Each row comes from the steps of one path. Every step used is in the known rows, and no mark comes twice. Write the path behind each row, first mark first.
Known rows:
sevid, lopuzo, pebe, demov, sodefe: |  -77 | -254 | -403 |  453 |   43 |  -24 |  -90 |  110 |  -76 |  215 | -231 | -231 |   81 | -829 | -503 | -381 | -393 |   21 |   75 |   96 |  212 |
sevid, demov, pebe: | -100 | -143 |  270 | -192 |  -94 |  118 | -136 | -334 |  -15 |  257 |   -3 |  124 |  737 |   59 |  224 |  224 |   15 | -335 | -101 | -366 |  238 |
demov, sodefe, lopuzo, pebe, vefopa: |  272 |  176 |    1 | -128 |  185 | -518 | -248 |   67 | -142 | -332 | -142 | -225 | -440 |  117 |   -7 |  -90 | -156 |  124 |  365 |  693 | -258 |
pebe, lopuzo, demov, sodefe, sevid: |  149 | -275 | -243 |   11 |   11 |  -33 | -239 | -131 | -210 |   20 | -204 |   71 | -327 | -158 |   90 |  -58 | -111 |  242 | -363 |   63 |   37 |
sodefe, sevid, demov: |  -64 |   -7 |  202 | -152 |   20 |  529 |   -7 |   43 |  -97 |   30 |  158 |  463 |  152 |  447 |  -67 |  114 |  312 |  -24 |   25 |   64 |  230 |
vefopa, sodefe, sevid, lopuzo, pebe: |  -73 |  -18 | -471 |  560 | -212 |  368 |  162 |   70 | -173 |  246 |  243 |   50 | -254 | -289 | -917 |   -6 |  158 |  171 |  330 |  165 |  124 |
lopuzo, demov: | -140 |  -62 |   49 | -141 |   29 |  -26 |  404 |   91 |  185 | -119 |  206 |   33 |  347 |   98 |  259 |   49 | -127 |   65 | -259 | -183 |   71 |
demov, sodefe: |  246 |  -53 |  220 | -149 |  214 |  225 |  159 |  196 |   43 |  -69 |  310 |  -14 |  232 | -114 |  210 |  123 |   53 |    9 |   -8 |  397 |  -13 |
sodefe, demov, pebe: | -210 |  325 |  261 |  -89 | -282 |  363 | -159 | -167 | -221 |   88 |  -69 | -321 |  248 |  314 |  354 |  300 |  233 | -221 | -138 | -505 |  147 |
pebe, vefopa, budot: |   32 |  358 |  164 |  202 |   43 |  104 |  287 |  452 |   -5 | -392 |  206 |  202 | -150 |  260 |  641 | -113 |  138 | -328 |  219 |  129 |   27 |
sevid, sodefe, lopuzo, demov: | -122 | -119 | -242 | -268 |  112 |  -15 |  378 |  246 |  449 |   15 |  349 |  174 | -154 |  309 | -258 |   41 |  133 |   77 | -312 | -106 | -101 |
sodefe, lopuzo, pebe, vefopa: |   92 |  296 |  162 |  -95 |   85 | -438 |   60 |  159 |  -17 | -487 | -197 | -283 | -592 |  437 |   56 |  -75 | -109 |   24 |  379 |  303 | -119 |
lopuzo, pebe: |   -2 |   95 |  226 |   -6 |  -13 |   35 |  359 |  130 |  -82 | -172 |  194 | -359 |  119 |   96 |  -85 |  198 | -202 | -188 |   54 |  160 |  100 |
lopuzo, demov, sodefe, sevid: |  128 |   -3 |  -29 | -153 |   94 |  152 |  -28 |   55 | -155 |   40 |  153 |  276 |  149 |  -15 |   -3 |  104 |   -4 |  394 | -248 |  318 | -108 |
demov, pebe, vefopa, sodefe: |   82 |  168 |  198 |  228 |    7 | -214 | -117 |  -91 |  126 |   13 |  -32 |   12 |    5 | -184 |  481 |  -96 |   71 | -101 |   68 | -233 | -293 |
sevid, sodefe: |   -7 |  -50 |   87 |  -83 |  170 |  413 |  433 |  527 |  425 |   30 |  561 |  104 |   17 |  110 |   75 |  108 |  200 | -256 |  -95 |  -24 |   50 |
demov, sodefe, sevid, lopuzo: |  177 |  -95 | -221 |   56 |   19 |  609 |  -65 |  216 | -174 |   86 |  147 |  348 | -106 | -279 | -324 |   35 |  247 |  287 |  346 |  354 |  224 |
demov, pebe, vefopa, sodefe, sevid, lopuzo: |   12 |  124 | -256 |  452 | -147 |  217 | -308 |  -10 |  -65 |  250 | -195 |  377 | -288 | -401 |  -52 | -123 |  253 |  209 |  390 | -251 |  -15 |
sevid, lopuzo, pebe: | -134 | -143 | -319 |  221 | -143 |  182 |  275 |  127 |  -57 |  -24 |  174 | -210 |  172 | -254 | -445 |   93 | -180 |  -88 |  341 |   -4 |  434 |
vefopa, sodefe, lopuzo, demov, pebe: | -116 |  -12 |  -19 |   25 | -218 | -283 |  115 | -402 |   81 |  180 |    0 |  -77 |  110 |   21 | -210 |   26 |   55 |  114 | -369 | -308 | -382 |
sevid, demov: | -146 | -178 |  119 | -204 |   64 |  277 |  144 |  -18 |  227 |   32 |  286 |  329 |  500 |  204 |  112 |   39 |  191 | -165 |   29 |  -82 |  269 |
lopuzo, demov, pebe: | -100 |  -21 |  229 | -179 | -140 | -140 |  107 | -243 |  -62 |  113 |  -66 | -138 |  547 |  -24 |  381 |  243 | -313 |  -93 | -371 | -470 |   36 |

Which path is each row?
| -181 |  -99 | -268 |   44 | -270 |  232 |  -52 | -231 | -210 |  309 | -234 |  210 |  240 | -177 | -219 |  137 | -112 |  202 |  -49 | -520 |  267 |  sodefe, sevid, lopuzo, demov, pebe
|  -75 |   47 |  201 | -328 | -150 | -236 |   85 | -318 |  -60 |  -32 | -267 | -163 |  143 |  297 |   82 |  225 | -151 |   38 | -239 | -390 | -105 |  sodefe, lopuzo, demov, pebe
| -212 | -232 | -662 |  463 | -171 | -325 | -189 | -284 |  225 |  323 |  -99 |  355 |  272 | -678 |   91 | -344 |  -75 |  231 |  103 | -586 |    8 |  sevid, lopuzo, demov, pebe, vefopa, sodefe
|   64 |   26 |  128 |  228 |  180 | -138 |  -11 |  102 | -148 |   32 | -140 | -446 |   39 | -420 | -171 | -195 | -454 |  -61 | -194 |  267 |  -42 |  lopuzo, pebe, demov, sodefe
|   20 | -146 |  294 |  -20 | -190 |  -29 |  -76 | -226 | -157 |   -7 | -356 | -407 |  -79 | -128 |  514 |  155 | -127 | -424 | -255 | -547 |  223 |  demov, pebe, lopuzo
|  -52 |  -56 |  -67 |  122 |  -44 | -321 | -471 | -406 |  189 |  156 | -125 |  356 |    0 |  147 |   41 | -188 |  308 |  -35 |  179 | -178 | -233 |  sevid, demov, pebe, vefopa, sodefe, lopuzo
| -251 |  -52 | -249 |  422 | -418 |  171 | -376 | -464 | -150 |  291 | -127 | -405 | -213 | -100 |  180 |    3 |  322 | -279 | -338 | -712 |   29 |  vefopa, sodefe, demov, pebe, lopuzo
|  107 |  -39 |  301 |   41 |  306 |  138 |  109 |  291 |  120 |   24 | -153 |  -66 |   56 | -317 |  172 | -259 | -120 |   31 | -246 |  104 |  -65 |  pebe, demov, sodefe
|  144 |  238 |  475 | -129 |   35 | -171 | -110 |   18 |   24 | -173 | -284 |  -61 |   60 |   78 |  782 |   58 |  -83 | -199 |  128 | -255 |    6 |  demov, pebe, vefopa
|  115 |  -82 | -283 | -157 |  176 | -579 | -560 | -245 |  -73 |  -90 | -102 |  173 |  -43 |  108 | -187 | -172 |  -58 |  114 |  372 |  604 |  -32 |  sevid, demov, sodefe, lopuzo, pebe, vefopa
|   92 | -234 |  -35 | -330 |  154 |   98 | -203 | -161 |  135 |    2 |  216 |  320 |  231 |  192 | -216 |   -2 |  298 |  101 |   51 |  408 |   37 |  sevid, demov, sodefe, lopuzo
|   81 | -188 | -102 | -191 |  107 |  -54 |  142 |   13 |  106 |   22 |  286 |   98 |  455 | -213 |  193 |   22 | -142 |  208 | -294 |  207 |  -50 |  lopuzo, demov, sodefe
|  -13 |   19 |  341 | -206 | -146 |  369 | -289 | -296 | -292 |  268 | -182 |  245 |  388 |  313 |   23 |  318 |  170 | -144 |  -82 | -217 |  163 |  sodefe, sevid, demov, pebe
|  -87 |   60 |    7 |  107 |  175 |  -68 |  203 |  355 |  204 |   52 | -124 | -368 | -537 |  143 | -597 | -156 | -149 | -193 | -212 |  -23 | -132 |  sevid, sodefe, lopuzo, pebe, demov
|  -77 |  -22 | -268 |   94 |   91 | -494 |  122 |   48 |  405 | -200 |   73 |  298 | -454 |  137 |   88 | -352 |  170 |  391 |   42 |  -38 | -384 |  pebe, vefopa, sodefe, lopuzo, demov
|  -40 |  142 |  135 | -295 |  -46 | -574 | -195 | -229 |   34 | -190 | -465 |  -23 | -148 |  296 |  470 |  -33 | -198 |  144 |  -69 | -322 | -155 |  sodefe, lopuzo, demov, pebe, vefopa
|  227 |   66 |   60 | -155 |   97 | -192 |   34 |  -16 | -222 | -176 |   93 | -376 | -152 |  102 | -366 |  161 | -137 |   69 |  129 |  644 | -132 |  demov, sodefe, lopuzo, pebe
|  -61 |  -43 |  -28 |   59 |  -68 |  712 |  234 |  378 |  -66 |  -38 |   85 |  278 | -202 |   -9 | -234 |   72 |  292 |  122 |  370 |  -27 |  337 |  sodefe, sevid, lopuzo
|  120 |   26 |  327 | -111 |  312 |   11 |   72 |  249 |   96 | -128 | -279 | -142 | -344 |  -23 |  -59 | -298 |   24 |  131 | -189 |  252 | -241 |  pebe, demov, sodefe, lopuzo
|  259 |  400 | -221 |  163 |   46 | -383 | -113 |  117 | -339 | -362 |   49 | -122 | -400 |  135 |  -43 |  -57 | -115 | -135 |  318 |  788 | -231 |  demov, sodefe, lopuzo, pebe, vefopa, budot
|   26 |   26 |  -54 | -120 |   73 |  -25 |  299 |  258 |  174 |  -13 |  293 | -270 | -396 |  307 | -548 |  165 |   48 | -249 |    9 |  258 |  -78 |  sevid, sodefe, lopuzo, pebe
